Each row comes from the steps of one path. Every step used is in the known rows, and no mark comes twice. Write the path behind each row, first mark first.
Known rows:
dafe vemokuz mige tevilas giraraz: [-21  20  11 -11 -15  17 -45  45   6  15 -70  54 -11 -38  -5 -42  47   1
   3 -12  -3  13 -46  42   0 -13  47   9 -20 -23  -7 -37  -8 -31  -5   3
   3  21 -24  -8  14]
tomi famip tusu: [-23 -42   4   7  18 -14  43  -6  -4 -27  28 -28  15 -11   9  13   3  -3
 -46  26 -19  -5  -7  -2  10  17  50 -12  20 -22 -41  32  -8  22   5  -6
   3   7  -1   0  13]
famip tusu dafe vemokuz mige: [-26  -6 -18   6  -2 -29 -15  -7   9 -12   2  66 -24 -10 -31  11  10  16
   6  -5 -37   9  20   3  32 -13  -5  25  12 -57  -4 -58  19 -22  -9 -12
  -2  25 -36 -39  14]
tasos lufez dokek mafozus giraraz: [  7 -13  44 -19  10 -21 -27  12  -4 -55  21 -78  40  14  23  29 -75 -37
  -3 -26   9 -19   9  17  -3  32  29  -8  15   1  26  31 -37 -70 -23   9
 -18  16   0  15 -26]
tusu dafe leto: [-28 -21  17  59   6 -18 -27 -27  12   3 -18  12  -5  10 -23  -1 -15  45
 -36 -27 -11  20  -9 -14  -5 -27   4   9  12   7 -10  -9  -6 -27   7 -11
 -19 -14  52  14 -22]
tevilas mige: [-16  23   6  -9  -2   9   0 -18   4 -35   7 -15   4   9 -21   5 -24  30
 -15  -1 -26   7 -14  -3 -18 -24  24  -9  12   8   8   5   3  -6 -18 -12
 -15  32 -19 -19   7]
ninubo lufez dokek mafozus giraraz: [ 30   3  53 -13   1 -15 -41   5 -15 -24  36 -48  51  15  26  22 -71 -28
  21  -9  33 -33   1  -7 -10  29  31   2  11  -8  18  45 -19 -54 -58  28
  -9  10  22  -4 -19]
tomi famip: [-22 -30  25  11  10   6  27  -3   4 -31  12 -42  24  -9 -13   8 -21   3
 -37   8 -25   9 -25  22  -5  -7  55 -12 -12 -13 -26  42  -5  13  16  -1
 -18  11  23  16   0]
dokek lufez: [ -6 -11  17  -1  12  -4 -33  -9  21 -31  36 -32  14   2   5 -13 -31   6
 -23  10 -15 -18   5  11   7 -13  19 -14 -11  22  -8   3  -8 -21  -8   3
   2   4 -48 -39  -4]
mige tevilas: [-14  -5   6   5  16  17 -23  -4   6 -21 -27 -29   6   3  20 -23  24  -8
 -36  -7  19   3 -29   8 -10 -28  49  -1   2  10 -27   4 -27 -21   7 -15
 -10   0   7  -1   0]
ninubo tusu famip tomi silem: [  1  26 -16   0   3   0  44  -3  27   7  -7 -30  30 -12  27  -8   4 -27
  -9  -5 -55 -25 -17  23 -18  -9 -35 -30 -41  -4 -37  38   7  92  16 -34
 -23  -5  16 -15   8]
silem tomi famip tusu dafe vemokuz: [-33 -42  -5  31  -8 -37  31  28   1 -17   2  46  10 -15 -17  16  38   7
 -35  16 -52  -4  33  12   7  17  24   0  -1 -26 -19  -6   8  53   4 -10
  15 -16 -22 -20  11]
dokek lufez tasos: [  6  -9  26 -22   2 -27 -27   9  25 -22  24 -33  25  33 -15  13 -58  23
 -31  26  19  19  -1  34   9 -20  -8  30 -14  26 -16  -2  14  -5 -18  15
  17   7 -55 -36 -12]
tasos lufez ninubo tusu famip tomi: [-11  21 -14 -10 -10   4  44  29   3  39  -8 -50   2  11   0  10 -16 -17
  16   8  -8 -13  11  15 -15  17 -20 -41 -54  35  10  15 -17  62  -4 -21
  13  -6 -17  38  10]
famip tusu: [-16 -15   2  17  11 -23  15 -21  -5 -25  27 -22 -15  -1   8   4  -1   7
 -34   5  -2 -11   2  -3  15   2  17   3  36 -16 -39  -7 -13  -7  -4 -15
   0  20 -17 -32  -4]
lufez dokek: [ -8   5  24 -13  23  -1   5  -9 -14 -26   1 -24   0  25  -5  15 -32 -14
 -16 -36  51  15 -16   0   1 -11  45  -6   2   1  13  33 -15 -18  -5 -12
 -12  18  11  14  -8]
vemokuz dafe tusu ninubo: [ 21   7 -10  -4   1   9  25 -12 -15   2 -15   0 -45  -7   0   6  39  24
  -5  -5  12  16   0  19  -3  -8 -34  13  12  -1  29 -28   2 -27  25  14
 -16  19  38  15  -5]
tomi famip tusu dafe vemokuz mige tevilas: [-28 -40 -37  -8  17  -9 -10  33  12   2 -46  69  16 -26  -4  -6  55 -10
  -9  22 -38  13  -1   1  22  -2  37   5  -5 -41 -10 -29  22   5  12  -8
   9 -13 -21   4  42]
tomi famip tusu dafe: [-25 -52 -12  38  20 -22  29  -9   3 -44  16  -7  34  -6  -7  24 -19   0
 -49  23 -38   0   5  -7  13  11  17   5   9 -32 -33   7  11   2   2  -2
   0 -15  -1  -4   8]
dokek lufez ninubo tusu dafe: [  4   3 -19  19  -6  18  -4  37  11  -7  11  13   3  12  -4 -18 -32  10
  -9  35 -34 -32  22 -23   2  -4 -34   1  19  15  19 -50  -2 -24 -21  -9
   4 -24 -62 -30  19]
tasos lufez dokek: [-16  -5  13 -20  15   2 -18 -10  -3 -23   7 -51  18  23  -5   4 -38 -50
   1 -46  41  14  -6 -20  11  16  30 -13   2  22  10  32 -28 -27  -5   0
   5   1 -15  28 -20]
silem tomi: [-13  14  20  27  -1 -17   5   6 -13 -20   8 -25  -6   6  -7   6  11  -3
 -45  -6   8   6  -8  33 -18 -19  18  11 -20   1 -17  15 -24  35   6 -16
 -23  15   1 -43  -1]
famip tusu ninubo lufez dokek mafozus: [ 31   6  -8 -40  -7   3 -18 -17 -22  -2  56  -2  19  43  20  34 -19  -7
  36  -1  30  -5  32 -18 -10  43 -21   3  37  25  35  35  -6  -8 -14   4
  32 -16   1  28  -1]
mige vemokuz dafe tusu famip: [ 13 -14  23  30  12 -31  25  10  19  -2 -20  -1 -18 -54  19 -11  23 -21
  -9 -18  32  18   7 -11  17 -11 -17 -36 -47 -11  24  46  15 -11  17  21
 -10  -5  39  22  -2]
mige vemokuz dafe: [ 15 -23  34  44  19   3 -26   8   0 -43  12 -18  -9 -30 -15   4 -17  -3
  -6  -1 -12  -9  -8   2  31 -29   1  -1 -20  -9  12  13   9 -10  18  10
 -14  -7 -12 -21  -4]
dokek lufez ninubo tusu dafe vemokuz: [-13   6  -8  -2 -26  21  -7  39  26   7   4  45 -23  -3 -14 -26 -11  36
  23  23 -51 -33  40 -13   8  -1 -12  -4  31   4  16 -73   8 -25 -11  -6
  20 -18 -76 -23  10]
silem tomi famip tusu ninubo lufez: [  5 -23 -23   9  -6  -2  29  18 -22  23  14   2  24   5   5   7  40  -6
   8  47 -15  -3   0 -18 -24  54 -17  -1 -30  27  -5  17  11  81  10   2
  21 -32   1   0  16]
vemokuz dafe: [  7 -19  23  29  12  -2  -2 -12 -14 -51  14 -45  -3  -1 -13  19 -17   5
 -29 -13  -8   7 -14  16  19 -32   6  12   0 -21  -5   8  -4 -27  -5  11
 -22  13  17 -20 -11]
vemokuz dafe tusu ninubo lufez: [ 35  12 -15  -7 -18  19 -14 -17 -19  28   1   6 -16  -9  -2 -14  33   1
  37   2  16   3  -2 -20  -4   6 -43  13   4  14  18 -18  16 -29  -4  37
   4  -8  39   6 -14]
famip tusu dafe: [-19 -24  -9  40  12 -30   2 -26  -1 -46  17  -3  -3   4  -4  17 -15   0
 -40   2 -19  -2  11 -14  22  -6  -7  17  24 -23 -27 -31  -3 -30 -10  -8
  -2  -9 -11 -35  -6]
mige vemokuz dafe tusu ninubo: [ 27  -3   3  13   8  12  -1  10  -5   9 -22  29 -49 -37   3  -9  40  18
  20   6  -4  15   7   4  11  -3 -36  -2  -5  15  38 -25  16 -14  47   8
  -7  -5   7  16  -5]
dokek lufez ninubo tusu: [  8  18  -5  -9  -6  25  13  40   7  13  18 -15 -15   3  10 -26 -21  12
  -8  35 -18 -43  11 -13  -5   2  -5 -18  26  16   5 -29 -14   0 -14  -8
   9   5 -68 -22  21]
tomi famip tusu ninubo lufez tasos: [ 12 -29  -6 -24 -10  -9  23   0  -9  17  11  -8  31  35 -13  24 -16  20
  20  60   8  33 -10   3  -6  40 -22  39  -8  21 -21   5  41  46   1  24
  38 -33  -9  32  -1]
vemokuz dafe leto: [  4 -21  30  43  12 -17  -7 -11  -5   8  -7 -19 -15 -11 -14   8  10  48
 -34 -26   0   7 -17 -11   9 -30   9   4  16   0   4  11  -3 -20   7  15
 -18  10  53  10 -15]
ninubo tusu dafe vemokuz mige: [-26  20 -12  -1 -22  -1  -4   5  15  17 -14  40 -31 -28 -37   5   6 -13
  26  -9 -38 -18  -4  -7  20 -25 -13  18   2 -60   3 -53  26 -21  -2  -5
 -10  28 -19 -51  17]

Write each row's path:
[ 17 -14 -27 -21  15   2  34  25 -36  37   8  22  32  22  11  19  35 -22
  27  22  33   5   3 -36 -21  63  -1  -7 -32  35  18  43   7  83   1  -3
  33 -39   4  33  21]	silem tomi famip tusu ninubo lufez dokek
[  6   2  27  -9 -26 -11 -32 -15   4  -1  24 -35  31  34 -28   8 -55   2
  15  14  47  15 -22   8   2 -12  -6  47  -7  12 -29   9  18  -2 -30  32
  15  -6  -3 -23 -24]	ninubo lufez tasos
[  6  21  -2   7  10  14 -10 -19   5 -18   8 -12  29  12   8  -3 -17  12
 -15  -6 -73 -13  -7  62  -5 -32  -1   7   4   2 -42  10 -13  68  28 -31
 -29  10 -15 -25 -11]	famip tomi silem
[-19  16  -4 -33  -3  19 -37  19  15  19 -51  38 -18 -20  -3 -29  45   1
  12 -13   5  20 -17  30   8 -32  49   5 -12 -23  -1 -28  -1 -11   6 -15
  -9  26 -22  -9  19]	dafe vemokuz mige tevilas
[  8  35 -22  -7  -8  17  74  26  10  19 -24   2  16  10  25  -5   4   9
  -2  10 -48 -10  -5  41 -27 -10 -36 -26 -20   5  -7  16 -11 100  18 -39
 -26  -8  -4  28  17]	lufez ninubo tusu famip tomi silem
[-11  15 -14 -11  21  14 -34  10   0   2 -41  -5   2  -3   7 -13  25 -20
 -17  -2  22  17 -36  27  -5 -36  27  15 -24 -17  -1  -5 -15 -11  11 -17
 -24  21  -5 -13  23]	vemokuz mige tevilas
[-20   7  14   4  -3 -28  46 -22  22   2 -12 -12 -14 -20  19 -13  14  -7
 -32 -27  55  23   3   5 -12  -3  12 -28 -24  -9 -11  34 -10 -13  -2  -2
 -17  27  62  27  -8]	dafe tusu famip
[ 23  17   5  11  -2  -3 -12   9   2   2   0  22 -23 -43  -8  -6  20   5
   5   6 -23  -8   7 -34  10 -19  -8 -22  15  -1  29   1  23  -9   2  24
   5  20 -30 -14  15]	tevilas mige vemokuz dafe tusu
[ 36   1  -2  20  17 -13   9   7  28  12 -22  26  17 -44  32  -7  25 -17
   5 -11 -43   4  15  31  11 -21 -43 -38 -58   0   5  44  18  77  40   1
 -17 -20  12  12   1]	mige vemokuz dafe tusu famip tomi silem
[  6  -7 -23  -1  -5  14 -11 -29 -11  10  17   0  -8  14   2  -8  10  11
  40  21   0  -5   0 -27  -4  32 -25  10  11  22 -12 -22   8   1  -5   3
  14 -18  -8 -11  -9]	famip tusu ninubo lufez
[ 12   2  11  13   4 -11  12  -9 -10  -6  11 -22 -22 -23   6  -1  21  -2
 -28 -16  19   0   4   8  10 -23  -1   3  28 -26  -2  -2  -4 -38  -2  23
 -11  32  29 -15  -7]	vemokuz dafe tusu
[ 15  11  -2 -30   6  33 -18 -23 -17  13  -2   9   9  39 -10   3 -21  -6
  57 -19  47  17 -18 -36 -12  19  -4   7 -19  39  29  18   6  -9  -8   8
   5 -22  16  32 -16]	tusu ninubo lufez dokek
[-19  15  -5  -2 -26  26  26  25  -4   5   3 -42 -15   1  -6 -13 -15 -16
  13   5 -12 -18  -2 -15  -8  21   4  -6  35  13   3 -28 -27  -8   0 -10
  -2   1 -35  11  -1]	tasos lufez ninubo tusu
[-23  -8 -20  17   0 -14 -49  47   2   2 -65  80  -6 -35   2 -31  54  -5
  -7   4 -20   5 -17   1  19  -1   3  21   6 -49 -15 -67   4 -49 -21   8
  16 -15 -40 -27  19]	famip tusu dafe vemokuz mige tevilas giraraz
[-22   5  -7  36  -9   0   6 -16   6 -23   6 -27  -2 -12 -16   5 -20 -27
 -22   8 -19 -29 -13 -25   4 -21 -15  10  16 -27 -19 -22   6 -28  -4  -5
 -13  -5   5 -43   2]	ninubo tusu dafe
[ -9 -10 -13   3   8  -3  25 -18 -12 -17   5  -3 -36  18   6   4  17  33
  -8  18 -10   8   2   2  -2  17 -15  11  19   6  -5 -32 -10   0  23 -25
  -4   3  -9  -3  -2]	famip tusu ninubo
[ 17  -7 -13 -19 -16 -13  -5 -14  -9  18  15  -1   2  48 -14  12 -18  26
  34  40  36  27  -2  -5   1  26 -47  50  10  28 -13 -29  31  12 -12  18
  36 -23 -24  -6 -15]	famip tusu ninubo lufez tasos
[ 37  32  -3 -62 -30  22 -24 -18 -18  32  38   9   3  27  25  18  -5  -6
  44 -24  61   0  36  -7 -27  29 -16  -6  36  26  42  42 -11 -32  -2  13
  25   7  42  45 -12]	dafe tusu ninubo lufez dokek mafozus
[ 17   5   2   1  18 -31  26 -10  -3  25   1 -27  -7 -12   7  22  19  -3
 -29 -17  30  14  19  38   4 -23 -24 -30 -61 -10   3  40   2  34 -12  17
  -6  23  49   7  -3]	vemokuz dafe tusu famip tomi
[ 20  27  -6 -39 -33   0  -6 -15  -1  50 -12  18 -13  30 -13   0  -3  20
  42  17  61  31  -4   6 -19  16 -39  49   5  28  -2 -26  23  -7  -7  32
  23   1  17  18 -23]	dafe tusu ninubo lufez tasos
[ 14   7  36 -28  -3  -7 -11 -12  -9 -45  46 -40  18  37  11  36 -54  -8
 -31 -38  27   6  21  34 -10  -6  34  -6  34  -6  23  72 -31 -22  -1 -10
 -10  23  19  16  -7]	lufez dokek mafozus
[ -1  11  -2   5  13  -5  22 -18  23 -22 -10 -19  41  13  23   4 -14   5
 -20 -15 -50  11  -9  56 -15 -22 -13 -18 -58   9 -26  49  -2  84  17 -30
 -37 -10  23   8  -9]	tusu famip tomi silem
[-16 -36 -16   0  16   5  54   2  -6 -16  -2  -2  -9   6   4  15  20  23
 -20  36 -34  15  -6  13  -8  32  10  -5   3  -1  -4   2   8  30  29 -19
  -2  -6   4  29  11]	tomi famip tusu ninubo
[ 13   3 -23 -26  19  12  -1 -16 -21  19  14  15   0  35  12   6   3 -10
  48  -4  46   4  -1 -57   4  43 -13   3  10  29  14   1   6   0 -15  -1
  28 -21 -11  21  -4]	famip tusu ninubo lufez dokek
[ 20  30 -15 -45  -4  22  -8 -17 -18  53  -9  32 -10  17   9 -16  21 -16
  57 -29  82  13   1 -40 -17  30  -6  -2  14  30  30   6   0 -18  -5  11
  23   0  36  37 -12]	dafe tusu ninubo lufez dokek
[ 51   8  -1 -14  15  25 -31  12 -20  47  -9  47 -11 -17   9  -7  22 -26
  81 -15  57   2  12 -54  19  21 -39 -11 -11  30  58  16  29 -18  14  33
  28 -30  14  36  -8]	mige vemokuz dafe tusu ninubo lufez dokek
[ 44   4  -2  14  -8  27 -36   0  -5  41  -7  33 -23 -39   1 -24  33  -7
  69  10   8  -3   5 -37  11  11 -48  -1 -11  29  29 -17  26 -13  19  36
  16 -24   9   8 -12]	mige vemokuz dafe tusu ninubo lufez
[-17   1   0  50 -15   7  22  17  -2  48 -38  30 -30   6 -16 -15   4  53
 -20  -1 -10 -12   1 -37 -13 -10 -10   8  47   7  11 -41 -15  -9   5 -15
 -13 -13  35  30   6]	lufez ninubo tusu dafe leto
[ -6  24   2   5 -17  25  41  20 -13  11  -4 -20 -31   1  -7  -9  -9  16
 -14  13  -4 -18  -5  -2 -14  -2  14  -2  43  -9  -4 -29 -28   0  -2 -19
 -16  22 -13  -2  15]	lufez ninubo tusu
[-23  18 -35 -10 -10  16 -32  26  16  27 -55  45 -16 -33 -13 -26  48 -33
  19  -5 -25 -19 -18 -13   4 -30   5  10   0 -40   2 -57  16 -24   3 -11
   5   2 -15 -34  32]	ninubo tusu dafe vemokuz mige tevilas
[  5   7  19 -16   6  13 -31 -20 -15   0  23 -21  34  23  -5   0 -37 -38
  31 -34  53  -2 -19 -43   4   6  34  -2  -5  14   1  39  -7 -17 -32  16
   9  -5  12   3 -18]	ninubo lufez dokek
[  6  27 -14 -10  -2 -15  35 -18  26  21 -16   8  21 -12  39 -19  23  -4
 -19 -17 -22   5   7  53 -18 -12 -16 -26 -32  -1 -30  35  -9  74  18 -24
 -27  12  34  14  -1]	dafe tusu famip tomi silem
[-25   3 -20  -7   2  11 -58   9  18  -3 -62  58  -6 -10 -17 -22  28   0
   3 -16 -11  23  -9  19  12 -40  22  19 -18 -31   9 -49  11 -32   4  -7
 -13   0 -16 -18  14]	tusu dafe vemokuz mige tevilas
[ 23  -7  22  30   7 -10 -11  10   4   1   6   6 -29 -54   6 -13  20 -16
  -5  -8   8  -8  10 -13  24 -17   2 -13  12 -12   7   3   8 -22  24  22
  -2  11   3 -14  -7]	mige vemokuz dafe tusu
[-12  18   6 -10  12 -30  32 -22  10  41  -1 -14 -14  -7  13   9  12   2
 -30 -16  33   7  18  39 -14 -11   5 -40 -52   3 -19  42 -14  46  -2  -9
  -3  29  38  10  -3]	dafe tusu famip tomi
[-31 -27  -5  20  -6 -24  -3 -25  16 -34  14  37 -24  -9 -16  -1  11  26
  -7  -4 -35  -3  32 -10  29  -2  17   7  38 -29 -31 -53   7 -32 -10  -6
  12  -4 -26 -25 -12]	famip tusu dafe vemokuz
[  1 -33 -22  -7   2  15  27 -12  -9  13  21  -5  25   2   5   0  10   6
  27  45 -23  -5 -11 -30  -9  51   0  -2  -4  18 -17   8  15  30   4   7
  23 -27  10  25   3]	tomi famip tusu ninubo lufez
[-33   2 -12   3 -47  20   7  24  14  -1 -16  19 -26  -4 -31 -16  -4   0
  37  -7 -40 -20  28 -18   3  13   0  -3  38   9   7 -74  -7 -30   4  -4
  12 -24 -42  13  -9]	tasos lufez ninubo tusu dafe vemokuz
[ 26  11  31 -28 -17  12 -50 -19 -15 -19  69 -36  51  35   8  27 -67 -29
  20 -27  41 -12  20  -5  -8   9  29  -7  22  10  17  78 -19 -22 -29  17
  14   2  17   7 -10]	ninubo lufez dokek mafozus
